What can hang from each mark
F: L
J: L
U: R
E: N R X
R: E J U Y Z
X: E
L: J

Every row comes from one small tree of marks. The marks that hang from a mark follow it in brackets, in alphabetical order. Every link used is in the known rows. Which tree was each row made from?
Known rows
R(E U Y): [ 10  -7  -8  13   5  13  -9 -17   9   0  11  -6  -3   1   2   6  20  -3
  23   5  16]
F(L): [  4 -36 -14  -4  13   3 -10   8   5  -3  13  20   3   3   5   9   2 -12
  -4  13   0]
L(J): [  7 -38 -11  -4  17  -6  -5  23  11   1   3  21   0   9   5  29  13 -15
  -4  12   3]
E(N R(J U) X): [-17 -23 -17 -12  21  -4  -2   6  28   5  14  35   0   8   9  24   2   2
  23 -11   4]
E(R): [ -4 -24  -3   4  18  -6  -8  -4   4  -2  12  28  -1  -1  -7  18  10 -13
   1  29  14]
J(L): [  8 -39  -8  -4  23  -8   3   5  12  -6  10  26  -4  -3   7  16   2 -14
  -7  16   6]
E(N R): [-12 -22  -3  -6  19   3  -5  -2  12  -6  12  32  -5   5   0  21   3 -24
   8  21  16]
U(R(J)): [  9 -13 -23   8  21 -19  -2  19  15  14  18  21 -17   9   3  13  10  12
  -3  -9   8]
U(R(E J Y Z)): [ 20  -1 -21  14  21  15  -8  -4  18   8  15  -2 -23   0  -2  -5  13  12
  16  -1  19]
R(E U Y Z): [ 15  -6 -13  14  17  32 -13 -18  16   0   9 -11  -9  -2  -2  -3  16   0
  22   5  17]
X(E): [ -6 -26 -13   0  18  -6   2  25  18   1  13  29  -5   9   6  13  -1 -16
 -12  -3  -1]
R(E(N) U): [  4 -17 -14  -5  10   8  -8  -5  16   3   9  16  -7  19  11   6  10 -12
  22  -2  17]
E(N X): [-12 -40 -19  -3  19  -4  -1  12  23  -3  14  36  -1  10  15  18  -2 -20
   2  -8   3]
U(R(E Y)): [ 16 -12 -10  15   8   7  -8 -15   5   3  16  -4 -12   4   2   1  21  -3
  13   3  21]
U(R): [ 11 -23 -17  10  20  -7  -6   8   8   9  17  14 -12   9   2   8  13  -1
  -6  -4  10]
F(L(J)): [ 11 -51 -12 -17  13   7  -9  22   6  -2   4  17   8   8   8  23   8 -14
  -2  12  -5]
X(E(N R)): [-18 -26  -3 -15  22   7   2  15  18  -6  12  38  -5  11   4  17  -4 -29
   2   6   7]
R(E J Y Z): [ 10  -3 -16  13  17  14  -8  -2  20   0  10   8 -16  -6  -2   2   7   1
  16  16  17]
R(E J U Y): [  7   3 -13  10   6   1  -5  -5  16   5  12   1  -9   0   4  10  16  10
  27   0  14]
X(E(N)): [-13 -25 -13 -10  21   3   5  26  24  -4  13  34  -9  15  12  14  -6 -28
  -5 -11   1]
R(E(X) Y): [ -1 -30 -11  12   4   2  -7 -12  14  -5  14  13   2  -1  10   8  11 -11
  13   6  12]
R(E(X) J Y): [ -3 -20 -17  10   4  -9  -4  -1  21   1  15  20  -4  -2  10  12   7   2
  17   2   9]

Which tree is each row?
[  7 -12  -9  -2  23   1   7   3  21  -4  12   3  -6 -12   7  23   8   8
  15  -5   2]
R(J(L) U Y)
[  1 -39 -22  -4  21  18 -10  -2  26  -2  10  30  -8  14  13  -2  -3 -18
  12   1  13]
R(E(N X) Z)
[ 18 -39 -27   8  23  10 -13  -5  18  11  16  15 -11  14   7 -11   9   5
   5  -9  14]
U(R(E(X) Z))
[ 16 -12 -28   8  33   0  -6  17  21  13  16  16 -22   6  -2   3   5  15
  -3  -7   9]
U(R(J Z))
[-20 -30 -14 -11  20 -12  -1  11  25  -1  15  47  -3   5   8  25  -3  -9
  13   4   6]
E(N R(J) X)
[ 22 -11 -15  16  20  27 -13 -15  11   2  16  -9 -17   0  -3  -9  16   0
  12   3  22]
U(R(E Y Z))
[  2  -5  -8   2   8  21  -6 -15  16  -5  11  -2  -6   6   9   8  14 -14
  30  -2  18]
R(E(N) U Y)
[  4  -2 -17  15  27  11  -4   9  24  -3  12   8 -14 -12  -5  13   3   2
   5   8   7]
R(J Y Z)
[-16 -21  -6  -4  18  20  -4 -15  21  -8  16  10   5  -4   6  22  11 -13
  27  -7   7]
E(N R(U Y) X)
[-16  -8   0 -10  20  27   2   1  21  -8  14   9  -1   2   3  19   6 -21
  20 -11   6]
X(E(N R(U Y)))
[-10  -9   1   1  18  17  -1  -1  15  -4  15   4   2  -4  -4  17  12 -10
  12  -3   4]
X(E(R(U Y)))
[-13 -30  -3   9  15   3  -6 -12  12  -8  16  18   7 -12  -1  22  10 -12
   9  15   7]
E(R(Y) X)
[  7  -6 -24  -6  23  17  -9   6  28   7   9  17 -18  15   6   0   2   4
  25  -5  16]
R(E(N) J U Z)
[ 13   4 -18  11  18  21 -10  -6  23   5  11  -4 -13  -2  -2   1  12  12
  26   1  15]
R(E J U Y Z)
[ -3 -22 -10   9  28  29 -12 -18  22  -4  14   1   5 -11  -6  11  12   1
  19   2   5]
E(R(U Y Z) X)
[ -5 -40 -18  -5   8  -1  -6   0  20  -1  12  35  -3  16  18   8   1 -21
  13   0  13]
R(E(N X))
[-22 -17  -8  -5  18   2   1   1  25  -8  16  29  -2  -8   7  28   1 -12
  20   3   7]
E(N R(J Y) X)
[-10 -25 -16  -3  18 -14  -5   5  20  10  16  31   3   2   2  22   8  13
  16  -4   2]
E(R(J U) X)
